In the rows, 128 means zero.
Known rows, with every step that occurs:
boget, kozuz, gamezos, reretu, veze: [131 159 123 119 145 130 117 123 113  95 138 131  95 111 115 123 150 141
 117 147 162 149 148  90 101 111 113 110 125  83 114 110 121 114  81]
dulano, gamezos, reretu, boget: [ 96 128 129 128  91 116 108 117 112 138 140 135  99 117 130 144 130 240
 114 146 141 154 146  89 109 105 136  97 139  91 122 126 131 148  97]
boget, reretu, veze, dulano, gamezos: [125 137 142 124 114 154 104 130 118 122 132 130  69 139 102 160 168 135
 131 143 169 120 104 118 116 111 142 112 124 126 145 118 127 108 113]
vido, kozuz: [129 141 128 145  95 146 119 120 116 117 138 143 135 142 123 139 135 165
 121 139 158 113 153 109 114 120 129 112 126 128 130 108 138 133  97]
furubun, kozuz, vido, reretu: [130 144 124 123 149 141 111 126 116 111 139 117 131 110 106 145 118 199
 123 128 178 131 143  92 105 108 110 111 133  90 100  99 132 125  97]
vido, bonodaf: [133 141 119 150 125 152 123 124 126 127 132 123 165 144 120 134 134 137
 126 147 146 146 138 119 108 123 120 109 130 104 136 105 127 125  99]
boget, reretu, veze, dulano, gamezos, kozuz, gobel: [120 180 136 135 112 173  99 123 107 122 141 128  62 148  96 143 173 160
 137 142 197 133 123 128 115 108 134 116 126 122 124 101 118 104  93]
kozuz, vido, bonodaf: [128 143 118 146 141 156 114 125 111 119 135 111 175 135 116 127 119 134
 120 148 139 184 137 106 111 121 106 113 133 118 118 105 123 117  97]
gobel, kozuz, furubun: [112 182 131  99 142 159 130 118 121 109 118 119  90 117  98 144 165 128
 122 142 184 126 136  94 107 128 115 118 131 105 116 123 133 109 126]
vido, befibe, gamezos, reretu, veze: [122 112 124 150 161 114 103 140 131 127 135 117 157 136 120 144 131 248
 137 189 126 174 141  98 107 125 122  90 131  62 138  92 118 119 121]
gobel, kozuz: [118 163 125 111 134 147 128 120 127 113 121 121  93 114 103 143 153 111
 120 138 172 116 121 106 107 123 127 115 130  94 126 122 141 126 129]
reretu, veze, dulano, gamezos, kozuz: [121 167 129 132  71 151  94 129 112 124 154 118  81 126  94 137 151 173
 167 151 172 143 127 141 119 112 130 114 125 111 132 120 128 100 130]
reretu, boget, kozuz, gobel: [112 167 126 141 118 138 126 105  84 113 142 125 146 139 111 134 160  95
 110 142 167 165 156  69  98 100 119 102 135 104 118 131 144 127  86]
dulano, gamezos, kozuz, vido, zazor: [104 156 110 126  89 152 113 130 101 132 140 140 118 113 128 108 126 156
 130 138 156 183 136 128 117 120 117 112 134 123 117 113 123 125 100]
gobel, reretu, veze, dulano: [134 154 135 105 125 153  76 119 134 128 142 102 102 146  86 146 156 136
 133 166 196 109 119 120 120 116 131 107 131 121 136  95 135 120 129]
veze, dulano: [118 151 134 145 121 132 105 114 124 127 144 132 122 129  99 172 141  99
 163 140 142 122 127 129 116 117 134 108 134 120 126 124 147 120 134]
befibe, gamezos: [115 125 123 131 123 109 121 130 116 131 124 127 152 126 116 172 145 174
 166 154 133 122 128 104 118 126 124  95 133  95 131 114 134 140 126]
veze, dulano, gamezos: [108 153 136 131  84 125 102 124 114 138 141 136 102 118 111 160 142 139
 171 144 146 125 115 124 120 114 140 110 132 120 129 127 138 111 132]
kozuz, vido, nosat: [123 132 140 129 150 130 120 123 107 122 143 130 134 125 114 122 117 146
 120 147 124 150 124 101 115 129 111 107 140 137 110 124 135 133 125]
dulano, gamezos: [105 143 130 107  84 120 117 131 109 133 124 137 100 119 128 139 143 179
 147 134 152 125 119 117 111 116 130 107 133 113 134 130 129 139 114]
gamezos, nosat: [113 132 135 119 128 117 130 127 125 121 134 149  94 125 107 144 141 162
 139 138 129 113 136 121 116 109 129 106 144 106 125 125 130 146 113]
vido, reretu, veze, dulano, gamezos: [134 145 138 124 118 140  87 138 129 131 156 128  78 135  96 152 143 206
 136 160 167 134 129 103 113 122 132 106 127 112 141 105 123 103 133]
veze, reretu, gamezos, kozuz, furubun: [ 93 183 128 123 140 127 117  93 127 121 131 110 138 133 109 169 145 111
 148 144 189 137 142 118 112 129 118 124 143  99 128 120 118 147 118]
gobel, reretu, boget, kozuz: [126 138 119 103 113 138 112 105 111 121 129 120 128 138 112 123 154  87
  83 165 182 126 137  76 109 100 129  96 135  97 129 111 144 136  94]
furubun, kozuz, gamezos, dulano: [121 164 118 108 117 142 138 127 106 115 131 121 123  94 113 165 136 189
 170 113 209 125 130 108 124 104 118 106 135  85  91 111 133 125  85]
reretu, veze: [127 143 133 119 119 143 112 130 118 112 138 111 113 140  99 146 152 158
 137 138 167 135 135 120 104 120 117 108 128 116 143 127 132 134 122]
veze, dulano, gamezos, reretu, boget, kozuz: [107 144 131 147  85 120  97 112 107 126 152 142  91 106 116 146 141 151
 134 164 132 154 137  93 113  97 143 102 134  87 120 125 143 107 103]
boget, reretu: [124 125 131 122 151 143 130 117 124 118 112 145  95 146 117 160 157 103
 104 126 154 102 120 116 107 114 134 105 131 118 136 117 133 148  93]
furubun, kozuz: [120 148 125 125 108 134 128 121 116 114 129 120 130 109 112 154 140 168
 153 116 182  98 136 120 104 105 123 112 130  87 115 120 143 138 101]
befibe, vido, reretu, gamezos, kozuz, gobel: [113 155 116 144 182 129  87 122 144 123 144 120 109 162 109 167 146 195
 111 161 175 161 152  75 123 133 112 104 137  82 118  70 114 137 109]
befibe, vido, bonodaf: [123 116 116 164 133 145 106 133 138 129 127 114 147 154 125 158 138 144
 119 154 125 154 148 119 126 131 116 103 125  81 133  90 125 130 112]
reretu, veze, dulano: [129 152 138 139 117 146  97 124 121 118 152 110 112 137  85 162 152 131
 159 146 162 136 129 128 113 119 127 111 128 122 139 125 140 110 138]
reretu, veze, dulano, gamezos: [119 155 140 126  84 140  93 134 113 126 150 115  91 126  97 153 154 168
 167 150 165 138 116 124 117 116 132 112 126 123 141 128 132 103 136]
gamezos, kozuz, gobel: [112 198 120 138 121 151 114 111 106 122 137 128 114 145 107 128 147 162
 146 127 182 135 156 133 107 113 113 111 136 108 104 104 127 142  89]
dulano, gamezos, reretu, boget, kozuz: [104 132 125 126  84 115 111 118 102 123 137 142  93 108 133 127 141 192
 107 156 136 155 147  83 104  97 135  98 136  78 125 127 134 135  82]
kozuz, gobel: [108 183 135 128 140 137 113 116 106 126 132 122 133 146 111 148 152 156
 146 124 177 132 145 110 104 119 115 109 137 124 115 114 132 146  98]
reretu, gamezos: [113 141 124 116 154 111 116 114 130 113 133 119 147 135 111 164 148 122
 138 147 170 144 109  79 107 124 124 112 142 118 145 127 131 140 118]
boget, kozuz, gobel, reretu, gamezos, nosat: [118 185 129  92 161 122 100 114 118 107 130 127 111 134 107 116 174 104
 118 174 199 128 120  67 111 103 121 111 147 106 124  93 121 127  74]

Rows:
[135 158 127 131 104 151  87 134 128 129 160 131  68 136  94 136 140 213
 138 161 173 137 139 119 114 118 130 108 127 103 131  96 120  99 126] | vido, reretu, veze, dulano, gamezos, kozuz
[125 145 139 145 136 137  80 119 136 118 154 118  89 129  93 163 140 197
 145 156 146 138 146 129 111 115 129 105 133  98 127 108 135 126 115] | gamezos, reretu, veze, dulano
[115 132 125 137 167 133 120 127 109 117 130 118 174 137 119 123 115 127
 116 152 130 194 128 103 105 118 110 106 135 111 122 115 126 118 120] | kozuz, vido, befibe
[108 124 128 146 132 123 111 104 123 127 144 130 122 131 116 157 127 199
 101 144 135 152 164  90 104 107 130  93 141  88 117 121 141 158  98] | gamezos, reretu, boget
[123 190 138  98 143 158  84 120 117 127 133  95 114 159  97 129 165 184
 123 149 224 123 136 106 110 117 113 107 134 125 123  87 122 142  97] | kozuz, gobel, reretu, veze
[133 145 116 149 137 142  87 133 115 123 158 115 129 130  83 154 131 210
 159 178 147 170 146 104 127 124 115 102 130  92 110  85 120  94 132] | befibe, gamezos, kozuz, vido, reretu, veze, dulano
[112 188 130  95 170 131  88 107 127 127 130 102 143 155 107 146 161 149
 124 158 227 132 115  70 112 121 119 109 146 126 125  87 122 146  94] | kozuz, gobel, reretu, gamezos
[103 158 135 137  91 129  98 112 101 123 148 139  91 109 113 149 152 166
 136 168 141 160 151  82 114 101 134 105 135  95 113 127 136  93 101] | veze, dulano, gamezos, reretu, boget, kozuz, furubun
[133 143 115 102 166 128 101 127 110  93 135 130 121 119 108 139 139 111
 116 173 162 182 118  66 115 109 110 101 146 105 129 106 128 116  81] | boget, kozuz, vido, reretu, gamezos, dulano
[119 146 115 121 111 137 144 114  87 110 140 133 129 116 114 147 147  93
 119 142 169 176 144  69 117  98 123  95 138  97 111 132 140 117  87] | reretu, boget, kozuz, gamezos, dulano
[115 165 124 109 151 153 119 120 114 105 125 111 107 107  98 135 139 107
 114 139 165 152 121  98 111 121 114 118 132 108 111 120 137 116 126] | gobel, kozuz, vido
[124 134 124 146 112 146  74 142 139 131 153 123  56 145 101 158 143 219
 129 166 151 149 150 121 132 126 125 103 122  78 127  81 118 105 135] | befibe, vido, reretu, veze, dulano, gamezos, kozuz
[108 130 117 146 176 137 116 123 117 119 136 106 154 109 109 136 121 190
  94 188 137 211 137  51 112 118 120  99 136  59 106 100 129 100 126] | gobel, kozuz, vido, befibe, gamezos, reretu, boget
[ 96 138 137 146 112 124 130  94 112 140 137 112 151 134 116 177 128  98
 120 127 154 133 152 116 108 115 133 106 137  95 130 138 144 169 128] | veze, reretu, boget
[100 145 131 143 120 127 126  95  90 118 137 111 156 120 115 152 129  42
 109 138 144 163 151 100 105 106 121 112 135  90 120 140 144 146 108] | veze, reretu, boget, kozuz, vido
[119 178 118  93 144 156 137 126 119 114 124 123  83  98 103 153 149 131
 139 134 200 142 117  96 127 121 123 108 136  93 103 111 131 113 114] | gobel, kozuz, gamezos, dulano
[135 156 116 129 142 161  99 126 116 109 150 119  99 140  92 117 124 190
 110 149 167 167 157 115 108 118 104 110 132 106 113  96 118 120 107] | gamezos, kozuz, vido, reretu, veze
[123 197 141 114 141 162  73 115 119 132 145  96 114 157  86 143 165 158
 142 157 220 125 131 110 117 117 122 110 134 130 119  86 128 121 110] | kozuz, gobel, reretu, veze, dulano
[120 162 122 120 126 134 144 121 111 114 133 119 137 100 116 155 135 166
 154 106 200 113 135  96 110 110 118 117 127  87  93 113 130 121  99] | furubun, kozuz, gamezos
[ 96 176 137 148 119 129 125  92  92 126 138 114 149 134 116 157 148  62
 120 132 170 142 160 102 100 106 125 110 136  88 120 131 141 153  97] | veze, reretu, boget, kozuz, gobel
[123 159 134 138 154 136 101 119 128 117 156 120  99 119 100 160 135 189
 144 142 166 152 146 100 117 120 124 110 129 102 103 102 121 110 113] | kozuz, gamezos, reretu, veze, dulano
[131 139 112 134 138 140 100 137 112 119 145 115 128 131  94 141 131 234
 139 171 150 169 150  98 119 125 107  99 130  88 115  87 115 112 117] | befibe, gamezos, kozuz, vido, reretu, veze
[101 175 134 151  96 128  88 110  97 129 155 135 100 114 114 145 149 169
 141 160 152 161 146  87 111  96 138 104 137  95 109 116 138 106  88] | veze, dulano, gamezos, reretu, boget, kozuz, gobel
[130 155 121 126 102 155 129 127 107 117 141 145 127 128 124 150 131 187
 139 136 185 140 148  98 134 117 126 106 131 128 107  98 128 121  81] | vido, kozuz, gamezos, dulano
[121 161 111  92 142 132  96 104 142 122 129 114 121 144 106 132 149 135
 113 168 211 122 114  96 118 117 126 109 143 105 131  88 123 143 104] | gobel, reretu, gamezos, kozuz
[126 151 131 130 100 166 106 125 117 119 137 135  54 139  99 146 165 141
 131 146 175 125 115 135 117 108 140 113 124 116 135 110 124 105 104] | boget, reretu, veze, dulano, gamezos, kozuz
[113 155 121 147  98 146  98 115 105 138 165 133 103 124 100 141 119 178
 128 158 151 179 143  92 123 106 132 106 136 109 103 110 131  95 123] | veze, dulano, gamezos, kozuz, vido, reretu, boget
[127 155 112 132 148 149 107 119 118 116 142 133 109 135 103 122 116 172
 110 144 151 157 156 116 111 117 109 108 136 104 103  96 122 130 103] | gamezos, kozuz, vido, reretu
[124 149 121 120 133 133 117 121  94  95 125 129 131 114 114 121 142  62
 123 143 134 155 134 102 102 107 107 112 132 111 121 129 139 119  92] | boget, kozuz, vido
[124 189 126 100 136 142  98 112 106 114 120 124 117 139 114 113 169  91
 115 155 197 114 135  98 103 106 116 107 134 108 119  94 132 133  74] | boget, kozuz, gobel, reretu
[108 160 115 115  67 134 119 126 108 130 129 141  87 119 124 120 140 186
 147 135 159 129 132 136 113 111 127 109 132 102 124 120 124 134 105] | dulano, gamezos, kozuz
[127 200 139 117 123 164  81 117 116 124 148  87 121 130  86 147 161 188
 158 142 248 104 134 110 114 103 122 116 129 101 103  83 134 112  98] | furubun, kozuz, gobel, reretu, veze, dulano
[ 97 153 134 124 150 104 116  99 134 127 129 108 150 131 116 184 138  85
 145 138 172 126 117 111 109 128 130 118 142 103 145 127 130 165 127] | veze, reretu, gamezos
[114 143 120 101 141 120 110 120 125 113 132 120 132 129 108 176 149 145
 155 154 180 157 103  92 124 116 125 100 152 113 143 122 133 146 104] | reretu, gamezos, dulano
[112 148 122 139 133 129 136 109 114 119 147 119 135  99 117 158 123 225
 123 119 190 140 161  69 107 100 123 107 132  66  82 110 133 128  84] | furubun, kozuz, gamezos, reretu, boget
[126 191 134 102 125 161  92 121 113 119 135  87 121 132  97 134 160 213
 141 135 252 103 138 106 107 104 114 113 130  97 107  85 129 132  84] | furubun, kozuz, gobel, reretu, veze
